In the rows, zero is written as 128.
Known rows, with every way that one mark hangs from another
[peleg [vogot nubufis]]: [ 98, 132, 124, 130, 129, 116, 115, 119, 117, 143, 136, 130, 140, 119,  99,
 137, 142, 136, 140, 145, 163, 128]
[luba [bagi nubufis] relupip]: [130, 124, 129, 114, 109, 167, 119, 138, 107, 125, 146, 151, 115, 117, 107,
 132, 132, 119, 113, 129, 208,  68]
[lebe [peleg libu sutisek [vogot nubufis]]]: [139, 123, 135, 157, 160,  78, 102, 107, 144, 120, 112, 111, 123, 129, 131,
 140, 129, 103, 132, 158, 138, 174]
[bagi [luba [relupip [sutisek [peleg lebe]]]] [nubufis vogot]]: [100, 163, 128, 114, 114, 106, 118, 114, 137, 125, 129, 142, 139, 138, 123,
 116, 114, 119,  67, 134, 109, 102]
[sutisek [peleg lebe libu [vogot nubufis]]]: [ 99, 118, 126, 148, 138, 118, 148, 109, 138, 134, 119, 111, 119, 150, 136,
 129, 123, 129, 108, 125, 103, 165]
[vogot nubufis]: [114, 140, 123, 132, 144, 114, 110, 119, 107, 159, 133, 131, 147, 125, 106,
 127, 149, 102, 146, 132, 199, 105]
[peleg lebe sutisek vogot]: [ 59, 128, 136, 147, 135, 132, 144, 124, 115, 133, 121, 128, 115, 124, 118,
 133, 137, 135,  98, 104, 116, 156]
[luba bagi [relupip [sutisek [peleg lebe libu]]]]: [208, 116, 126, 127, 141, 134, 153, 137, 136,  87, 113, 126, 120, 130, 140,
 119, 112, 126, 106, 129, 132, 118]
[luba bagi [relupip [sutisek [peleg lebe vogot]]]]: [141, 132, 127, 121, 110, 126, 138, 131, 131,  83, 119, 136, 124, 116, 127,
 129, 113, 162,  78, 138, 111, 147]
[bagi [luba [relupip [sutisek [peleg lebe]]]] nubufis]: [134, 181, 123, 127, 124, 121, 132, 113, 126, 164, 136, 135, 139, 137, 135,
 112, 118,  99,  77, 135, 156,  98]
[luba [bagi [nubufis vogot]] [relupip [sutisek peleg]]]: [144, 126, 126,  99, 118,  98,  87, 137, 134,  90, 117, 151, 129, 126, 119,
 124, 118, 133,  90, 131, 140,  98]
[relupip sutisek]: [161, 138, 122, 112, 154, 101, 126, 122, 114, 138, 124, 128, 163, 114, 115,
 125, 145, 123, 147, 117, 172,  98]
[sutisek [peleg [vogot nubufis]] relupip]: [119, 126, 124, 126, 110, 128, 100, 141, 130, 140, 127, 127, 130, 134, 145,
 126, 130, 140, 165, 127,  97, 166]
[lebe [peleg libu]]: [165, 109, 136, 111, 149, 115, 123, 105, 130, 115, 124, 110, 143, 125, 139,
 132, 144, 114, 141, 109, 149, 120]
[luba [bagi nubufis]]: [123, 128, 123, 126, 118, 142, 140, 111, 118, 136, 130, 142, 118, 122, 108,
 138, 148, 107, 105, 121, 208,  67]
[bagi nubufis]: [ 95, 130, 125, 115, 130, 131, 129, 116, 105, 172, 140, 133, 136, 130, 118,
 128, 146, 106, 121,  99, 192,  84]
[sutisek relupip]: [135, 113, 130, 106, 119, 164, 127, 149, 109, 138, 139, 131, 138, 119, 138,
 124, 146, 132, 187,  99, 125, 108]
[lebe [peleg libu vogot]]: [150, 103, 137, 112, 133, 115, 131, 103, 139,  96, 125, 111, 137, 120, 135,
 143, 137, 151, 136, 118, 112, 142]
[peleg libu [sutisek relupip]]: [171,  96, 132, 139, 151, 162, 129, 170, 129, 133, 120, 120, 113, 131, 148,
 123, 134, 111, 209,  96, 111, 127]
[bagi [luba [relupip [sutisek peleg]]] [nubufis vogot]]: [136, 164, 126, 100, 124, 104,  78, 133, 136, 113, 124, 145, 149, 132, 119,
 121, 121, 126, 108, 128, 132,  89]

Rows
[162,  98, 142, 133, 133, 126, 118, 136, 146, 102, 119, 110, 112, 123, 160,
 137, 126, 135, 172, 123,  65, 176]
[lebe [peleg libu [sutisek relupip] vogot]]
[163, 171, 122, 115, 129, 132, 115, 126, 118, 155, 145, 143, 149, 117, 109,
 123, 128, 105, 131, 154, 200,  58]
[bagi [luba [relupip sutisek]] nubufis]
[109, 105, 133, 172, 135, 139, 162, 141, 139, 146, 127, 117,  97, 137, 141,
 129, 115, 115, 159, 151,  78, 171]
[peleg lebe libu [sutisek relupip] [vogot nubufis]]
[147, 104, 129, 161, 142, 137, 124, 160, 139, 131, 125, 120, 108, 131, 136,
 133, 122, 120, 201, 147,  98, 158]
[peleg libu [sutisek relupip] [vogot nubufis]]
[142, 130, 119, 150, 154,  76, 154, 104, 147, 135, 111, 107, 134, 144, 140,
 124, 113, 123, 109, 151, 103, 168]
[relupip [sutisek [peleg lebe libu [vogot nubufis]]]]
[140, 157, 128, 101, 122, 115, 101, 128, 130, 119, 140, 151, 151, 116,  97,
 126, 125, 125, 123, 150, 148,  67]
[bagi [luba [relupip sutisek]] [nubufis vogot]]
[112,  92, 137, 152, 130, 168, 170, 152, 135, 120, 125, 116,  97, 133, 149,
 129, 120, 140, 161, 109,  53, 163]
[peleg lebe libu [sutisek relupip] vogot]
[123, 160, 127, 115, 114, 172, 111, 135, 109, 153, 154, 145, 135, 123, 107,
 125, 136, 111, 130, 132, 197,  59]
[bagi [luba relupip] nubufis]
[ 80, 113, 133, 119,  94, 160, 150, 133, 126, 130, 130, 120, 119, 133, 159,
 123, 129, 158, 127,  89,  47, 171]
[sutisek [peleg lebe vogot] relupip]
[139, 143, 125, 125, 118, 115, 140, 116, 122, 139, 127, 140, 120, 131, 136,
 116, 113, 108,  58, 135, 169, 112]
[luba [bagi nubufis] [relupip [sutisek [peleg lebe]]]]
[ 62, 136, 129, 142, 119, 120, 152, 100, 116, 150, 138, 129, 130, 127, 108,
 135, 136, 131,  95, 148, 142, 145]
[peleg lebe [vogot nubufis]]
[199, 131, 126, 110, 134, 136, 113, 146, 117,  91, 127, 145, 142, 100, 105,
 128, 130, 134, 139, 147, 189,  85]
[luba bagi [relupip sutisek]]
[164,  90, 128, 116, 121, 165, 129, 164, 142, 107, 122, 112, 120, 136, 159,
 130, 127, 165, 191,  86,  49, 154]
[sutisek [peleg libu vogot] relupip]
[110, 173, 124, 127, 107, 120, 137, 113, 135, 143, 136, 133, 134, 132, 129,
 123, 110, 131,  70, 145, 122, 126]
[bagi [luba [relupip [sutisek [peleg lebe vogot]]]] nubufis]
[103, 126, 130, 151, 127, 127, 101, 150, 125, 147, 128, 131, 119, 123, 127,
 132, 130, 120, 174, 149, 115, 160]
[peleg [sutisek relupip] [vogot nubufis]]
[106, 106, 128, 128, 133, 141, 163, 120, 134, 112, 119, 108, 119, 144, 143,
 131, 128, 153, 110,  86,  77, 154]
[sutisek [peleg lebe libu vogot]]
[148,  93, 133, 140, 136, 163, 132, 169, 137, 108, 123, 118, 107, 126, 143,
 134, 128, 145, 202, 106,  72, 150]
[peleg libu [sutisek relupip] vogot]
[ 98, 108, 135, 101, 101, 154, 102, 140, 119,  90, 138, 161, 115, 115,  95,
 136, 130, 139, 105, 132, 158,  70]
[luba [bagi [nubufis vogot]] relupip]
[ 63, 142, 125, 141, 121, 108, 132,  98, 123, 151, 125, 122, 129, 140, 128,
 127, 133, 128,  84, 126, 121, 168]
[sutisek [peleg lebe [vogot nubufis]]]
[172, 180, 118, 131, 128, 103,  78, 132, 139, 116, 127, 135, 153, 121, 115,
 124, 120, 132, 135, 179, 151, 130]
[bagi [luba [relupip [sutisek [peleg [vogot nubufis]]]]]]
[102, 100, 131, 130, 131, 151, 183, 116, 127, 115, 134, 115, 121, 129, 125,
 136, 131, 155, 122, 110,  97, 133]
[peleg lebe libu vogot]
[120, 103, 128, 145, 121, 141, 155, 132, 144, 141, 128, 109, 110, 148, 160,
 124, 114, 135, 151, 133,  54, 175]
[sutisek [peleg lebe libu [vogot nubufis]] relupip]
[106, 152, 120, 142, 140,  66, 135,  95, 134, 147, 116, 119, 145, 135, 131,
 123, 123, 126,  83, 152, 121, 171]
[relupip [sutisek [peleg lebe [vogot nubufis]]]]
